(in the rows, 128 means zero)
Known rows, with every step that occurs
zogu > kila > tipon > rirof > dero: [168  78 151 136 148 145 155 178 123 133 119 128 140 104 174 165 146 102
 143 129 110 143 126 134 110 104  75 156 131 164 150 178  49 108 124]
sosi > tipon > kila > zogu: [182 115 144 112 110 143 110 135 137 182 176  97 175 120 139  97 152  71
 131 131  87 171 107 135 127 138 113 155 138  84 151 118  75 125 152]
zogu > kila > tipon > rirof: [172  78 145 150 133 167 152 169 129 126 118 115 142 117 175 146 157  91
 114 149 114 139 131 150 107  93  82 136 126 152 161 166  34 135  85]
tuti > ditan: [178  96 127 171 152 109 177  98 157 157 102 101 151 124 140 168 127  88
 134 144 107 142 124 153 146  97 126 145 116  80 162 110  82 118 111]
zogu > kila: [190  91 150 151 134 147 167 136 143 147 131 111 158 113 160 156 150  82
 114 114  92 149 124 156 122 110 119 123 115 110 157 144  73 140 109]
ditan > tuti > dulap: [159 126 105 195 100 135 110 109 128 179 117 115 182 100 171 130 171 101
 135 109 112 130 152 173 164 122 119 161 102  94 170 120 109 123 123]
kila > zogu: [195 121 135 134 129 118 143  97 111 184 139  93 165 122 146 143 145  92
 148 115  95 145 113 137 139 138 121 156 114  85 162 117  62 131 136]
rirof > dero > dulap: [167 100 126 135 167 107 160 117 150 176 113 114 177  93 151 153 143  93
 177  73 132 124  97 114 129 121 117 163 137 124 164 151 107 109 140]
tuti > ditan > dero: [203 106 111 177 145 127 171  82 169 155 120  79 146 113 152 155 142  88
 149 154  97 153  98 146 159  93 127 147 114  91 157 124  81 124 123]
ditan > tuti > dulap > dero > rirof: [165 104 135 156 121 136  98  98 156 187 113 111 198  77 159 144 139 130
  82 123 130 150 152 179 164 110 100 172 104 112 152 111 129 117 110]
rirof > tipon > kila: [164  97 162 124 160 118 134 182 141 197 120 110 193 107 158 130 123  72
 138 115 144 163 101 141 116  95 122 121 134 100 169 151  84 124 127]
zogu > kila > tipon: [187  91 169 130 111 152 147 170 143 137 109 115 159 123 159 136 134  91
 129 142 101 137 129 152 129 118 106 125 112 143 149 165  52 142  98]
tipon > kila: [173  97 135 143 141 133 145 146 148 174 143 121 184 114 138 134 141  78
 120 116 124 165 109 142 127  88 115 127 120  97 165 140  80 126  99]
tobi > negek: [182  99 110 145 143 131 143 120 112 162 137  93 141 117 138 143 153  84
 111 111 110 135 120 126 124  92 110 161 101  68 165 129  53 129 130]
zogu > kila > tipon > darod: [185  86 171 138 119 130 139 171 139 117 107 145 152 125 162 132 120  81
 122 132  97 125 135 133 122 112  93 117 132 135 138 145  59 146  74]
dero > rirof: [182 105 124 143 143 103 151  92 166 180 122 110 169  95 149 156 133 103
 101 116 131 153 121 170 113 106 110 159 112  92 147 134  90 139 100]
dulap > tuti > ditan: [197  66 113 162 162  93 172  80 195 162 121 103 153 144 134 156 120  94
 144 150  96 153 126 154 120  80 138 125  91  85 160 114  77 109 129]
tipon > rirof > dero > negek: [144 106  95 157 168 130 161 121 109 178 130 128 157  88 161 179 160 138
 137  66 132 152 134 115 127 113  92 180 138 121 164 145  90  77 139]
dulap > tuti > ditan > dero > negek: [209  84  89 164 155 130 173  56 199 168 136  88 151 132 142 130 138 131
 148 130  97 169 114 135 155  89 143 134 101  99 155 126  95 104 133]
tuti > ditan > dero > rirof > tipon > darod: [196  96 140 160 174  75 149  98 185 163 100 106 150  96 171 146 100  81
 126 154 129 150  99 149 125  97 114 142 149  87 126 123 104 135  94]
negek > dero: [202 108 143 163 156 119 150 122 125 162 123 126 147  99 124 162 136  97
 161 109 119 148 142 144 125 120 127 136 114  93 157 131  87 122  94]
rirof > dero > dulap > tuti > ditan: [182  52 114 137 196  78 180  74 205 167 113 108 158 132 140 149 114  97
 181 112 114 133 106 120 123  90 136 143 122 119 156 124 109  91 145]
ditan > dero > dulap > tuti: [209  75  87 145 159 135 144  69 202 167 145  81 167 115 152 103 158  85
 176 107 118 139  76 129 115  87 137 131 105 128 162 150  85 142 132]
tuti > dulap > dero > rirof > tipon: [171  88 175 114 161 111  98 136 151 214  88  85 193  53 156 132 109 115
  97 130 159 157 135 172 130 107 104 149 113 126 154 139 117 116 105]
sosi > tipon: [167 119 120 146 114 131 116 131 148 164 137 104 160  96 146 134 161  79
 135 118 103 146 126 153 117 130 111 171 121  87 150 130  87 126 159]
tobi > negek > dero > dulap > tuti > ditan: [214  38 117 149 208 111 165  76 172 154 132 102 115 141 100 118 120  87
 165 136 108 127 128 110 111  76 151 128 110  76 161 109  78 109  89]
dero > dulap > tuti > ditan: [182  48 107 147 180 105 172  62 208 164 111  95 165 145 134 128 123  82
 159 134 111 128 107 138 120  80 146 122 112 106 168 112  97 118 110]
rirof > dero > ditan > tuti: [175 137 101 160 134  94 117 131 129 161 136 137 204 114 188 192 136  86
 152  74 103 134 115 154 167 116 123 192 108  91 148 130 103 100 195]
tobi > negek > dero > rirof > tipon > darod: [198  87 164 137 190  77 121 145 113 171 122 139 124  92 141 138 100  87
 114 110 136 139 145 121  85 106 108 151 141  61 126 121  82 132  82]
tipon > rirof > dero > dulap > tuti > ditan: [164  39  89 156 212  96 181  77 184 158 124 106 146 125 149 154 138  95
 173 118 123 132 104 120 102  68 115 153 131 128 166 127  90  84 131]
darod > tipon > kila: [168 106 159 119 146 100 160 147 156 157 136 111 178 115 146 105 137  58
 148 119 135 162  92 140 138  95 123 126 113 101 164 158  76 126 104]
dero > negek > tobi: [162 120 108 149 140 133 148 123 124 187 145 124 165 120 159 118 133 126
 111  76 126 142 119 123 128 123 126 138 132 128 170 113  85 116 109]
negek > dero > rirof: [206 102 142 150 163 104 150 101 156 172 130 128 151  86 127 158 124 110
 127 117 136 156 141 164 105 120 120 146 113  92 137 133  96 133  76]
rirof > tipon: [161 109 148 138 155 103 139 157 129 195  99 101 179 100 165 155 126  82
 155 111 131 139 115 147 118 114 123 145 122  95 169 145  83 129 147]
dulap > tuti > ditan > dero: [220  76  98 169 157 112 165  64 206 152 138  81 142 133 147 137 135  92
 159 158  93 166  96 149 137  72 141 132  88  97 151 126  73 119 142]
tobi > negek > dero > rirof > tipon: [203  89 158 126 190  97 130 147 123 194 125 107 129  89 139 138 112  97
 124 132 141 146 136 143  94 112 119 157 120  68 141 141  79 129 102]
tobi > negek > dero > dulap > tuti: [211  52 111 135 189 123 140  96 154 162 148 107 127 128 107 110 140  86
 163 102 116 130 124 106  94  86 143 134 102  93 162 134  74 124 104]

Rows
[146 103 122 149 157 103 167 116 122 143 127 100 148 102 163 138 162  66
 154 117 136 145 107 146 117  93 105 155 113 105 173 150  56 119 115]
darod > tipon > rirof
[154 102 161 138 142 121  85 140 144 211  90 103 211  71 177 135 120 120
  98 128 144 147 143 177 151 119 108 165 117 113 155 120 138 121 131]
ditan > tuti > dulap > dero > rirof > tipon
[158 102 104 161 169 110 160 127 114 163 130 119 151  89 163 185 158 100
 151  94 129 148 118 130 111  96  86 177 130 117 164 148  72  92 145]
tipon > rirof > dero
[180 135  95 169 120 119 112 116 129 155 134 126 206 128 183 171 146  75
 126  93 100 126 119 173 161 105 131 173 101  77 159 122  87 127 160]
dero > ditan > tuti
[170 138  97 183 104 121  88 104 131 171 128 117 207 100 184 132 159  83
 123  92 109 129 137 196 177 112 123 172  92  87 160 127  99 120 134]
dero > ditan > tuti > dulap
[131 118 112 130 176  93 168 137 112 168 154 131 140 106 184 114 142 117
 157  74 148 154 105  99 127 123 103 160 143 154 167 139  78  79 130]
darod > tipon > rirof > dero > negek > tobi
[184  65 103 133 161 117 149  85 188 175 126 102 176 125 139 116 145  83
 158  98 123 127 104 134 100  89 137 130 108 115 171 139  91 132 124]
dero > dulap > tuti
[181  67 108 123 177  94 157 100 186 179 132 112 169 116 144 136 131  98
 184  81 120 135 102 115 105 100 124 148 113 128 160 148 103 104 153]
rirof > dero > dulap > tuti
[189 107 138 130 142 129  91 118 130 171 114  88 209  73 149 148 128  91
 107  99 125 149 127 171 173  91 115 150  83 109 157 136  93 107 114]
tuti > dulap > dero > ditan
[181 110 170  96 138 102 156 123 135 174 155  92 174 129 145  95 134  61
 161 124 114 170  85 131 148 122 126 129 118  90 161 138  58 125 113]
darod > tipon > kila > zogu
[169  98 154 137 165  66 129 135 152 182 103 132 172  89 169 144 105  85
 116 105 146 140 123 151  91 113 102 147 145  88 134 128 101 142  97]
dero > rirof > tipon > darod
[165 105 150 146 157  84 128 153 119 172  96 127 169 103 164 151 114  70
 144 102 128 129 121 128 113 112 108 137 141  86 154 129  88 134 120]
rirof > tipon > darod
[197 136 114 191 127 121  90 117 117 158 131 136 186  91 162 141 151  91
 153  94 112 133 161 188 175 121 138 158  94  84 151 126 107 115 108]
negek > dero > ditan > tuti > dulap
[182 105 174 106 153 115 132 160 115 214 134  92 190 121 156 116 120  73
 148 121 119 167  93 130 123 123 122 126 140  91 167 131  71 129 135]
rirof > tipon > kila > zogu
[147 116 126 162 112 174  98 108 120 190 110 111 203  91 152 138 149 153
 103  86 119 146 167 144 198 128 114 167 109 109 173 107 136  95 131]
ditan > tuti > dulap > dero > negek
[174 106 146 142 118 104 120 154 134 142  98 140 155 117 145 140 120  90
 145 126 118 123 134 125 129 114  90 143 124 114 142 135  59 138  88]
kila > tipon > darod
[207 124 105 168 144 126 104 128  94 146 156 133 160 128 152 160 144  78
 125  99  97 127 139 145 150 102 135 179 100  50 150 113  73 117 145]
tobi > negek > dero > ditan > tuti
[168 100 142 118 147 156 140 117 126 184 108 106 189  99 131 165 125 143
 105  84 122 155 138 115 160 115 116 149 119 112 167 119 106  99 126]
dulap > dero > negek
[192 103 170 133 182  84 142 139 146 199 108 123 161  80 144 155 106 104
 149 119 149 154 135 162  95 128 126 140 127  95 141 146 105 130  99]
negek > dero > rirof > tipon
[207 111 108 154 136 127 143  85 178 170 139  91 160  89 162 140 150 101
 118 127 128 163  93 166 124  99 114 160 108 107 136 152  86 146 113]
ditan > dero > rirof
[211  93 133 143 167 111 141 106 133 172 148 116 121  94 117 148 133 105
 105 119 127 151 145 143  99 101 116 162 106  66 137 128  72 130  85]
tobi > negek > dero > rirof
[173 141 102 174 116  97  93 125 129 173 130 127 202  89 189 157 154  94
 152  76 110 132 137 175 182 121 115 187  98  94 150 138 116  92 168]
rirof > dero > ditan > tuti > dulap
[151 120 118 157 118 164  95 122 109 197 134 122 198 105 169 106 139 154
  90  87 125 141 150 128 185 129 117 149 119 144 180  84 127  96 117]
ditan > tuti > dulap > dero > negek > tobi
[172  88 163 115 166  99 136 158 169 207 120 116 195  92 161 123 111  83
 103 126 155 168  98 163  95  94 111 127 137  99 152 151  98 134 106]
dero > rirof > tipon > kila
[206  45 127 154 200 107 176  66 198 159 115 114 145 133 109 129 114  93
 184 127 113 135 127 132 118  90 158 111 115 104 160 111 102 114  81]
negek > dero > dulap > tuti > ditan
[192  92 139 154 170 131 156 105 141 167 116 122 158  99 122 135 138  88
 176  93 134 123 122 126 123 125 136 130 131 114 164 136 102 132  79]
negek > dero > dulap
[163 118 121 135 147 116 160 124 130 189 126 124 168  94 151 167 136 139
 150  61 119 156 133 116 149 137 110 171 125 114 155 144 110  86 154]
rirof > dero > negek
[187  82 200  67 173 119 114 148 143 222 129  88 211 101 151 129  86 104
  91 136 137 183  97 132 121 111 111 136 142 109 150 123  94 126 125]
dulap > dero > rirof > tipon > kila > zogu
[212  89  80 162 162 124 162  69 191 178 161 101 141 147 160  95 123 132
 138 133 103 166  99 120 141  87 148 118 113 130 161 106  83 106 125]
dulap > tuti > ditan > dero > negek > tobi
[173  82 180 106 178  85 112 142 147 184  91 125 191  84 157 164  81  97
  90 114 148 148 126 131 109 102  96 146 140 106 137 117 109 129 107]
dulap > dero > rirof > tipon > darod
[145 105 101 151 142 118 127 140 128 153 149 112 146  78 161 163 174  90
 150 109 112 153 127 135 102 121  80 201 142 110 154 140  83  91 183]
sosi > tipon > rirof > dero
[160  82 147 133 144 161 164 173 120 146 119 139 147 101 174 152 146 140
 132 101 115 148 145 120 127 123  77 154 145 165 149 177  66  90 115]
zogu > kila > tipon > rirof > dero > negek
[191 119  96 173 148 141 169  84 155 172 143  96 143 126 165 117 130 126
 125 124 114 155  93 117 162 105 138 133 134 126 163 102  90 112 105]
tuti > ditan > dero > negek > tobi
[174 111  93 151 172  96 136 128 116 153 139 120 174  90 176 193 149  83
 141  80 126 146 108 148 125  85  94 187 118 107 152 156  65  89 156]
tipon > rirof > dero > ditan
[165 107 131 136 140 154 111 120 116 202 128 106 179  89 147 102 126 150
  93  87 136 152 140 124 165 116 113 131 115 153 174 107 109  97  88]
tuti > dulap > dero > negek > tobi
[188 126  96 159 126 158 149  93 142 177 139  96 163  97 157 134 161 126
 138  93 116 158 108 127 160 123 122 151 116 107 158 146  92 121 129]
ditan > dero > negek
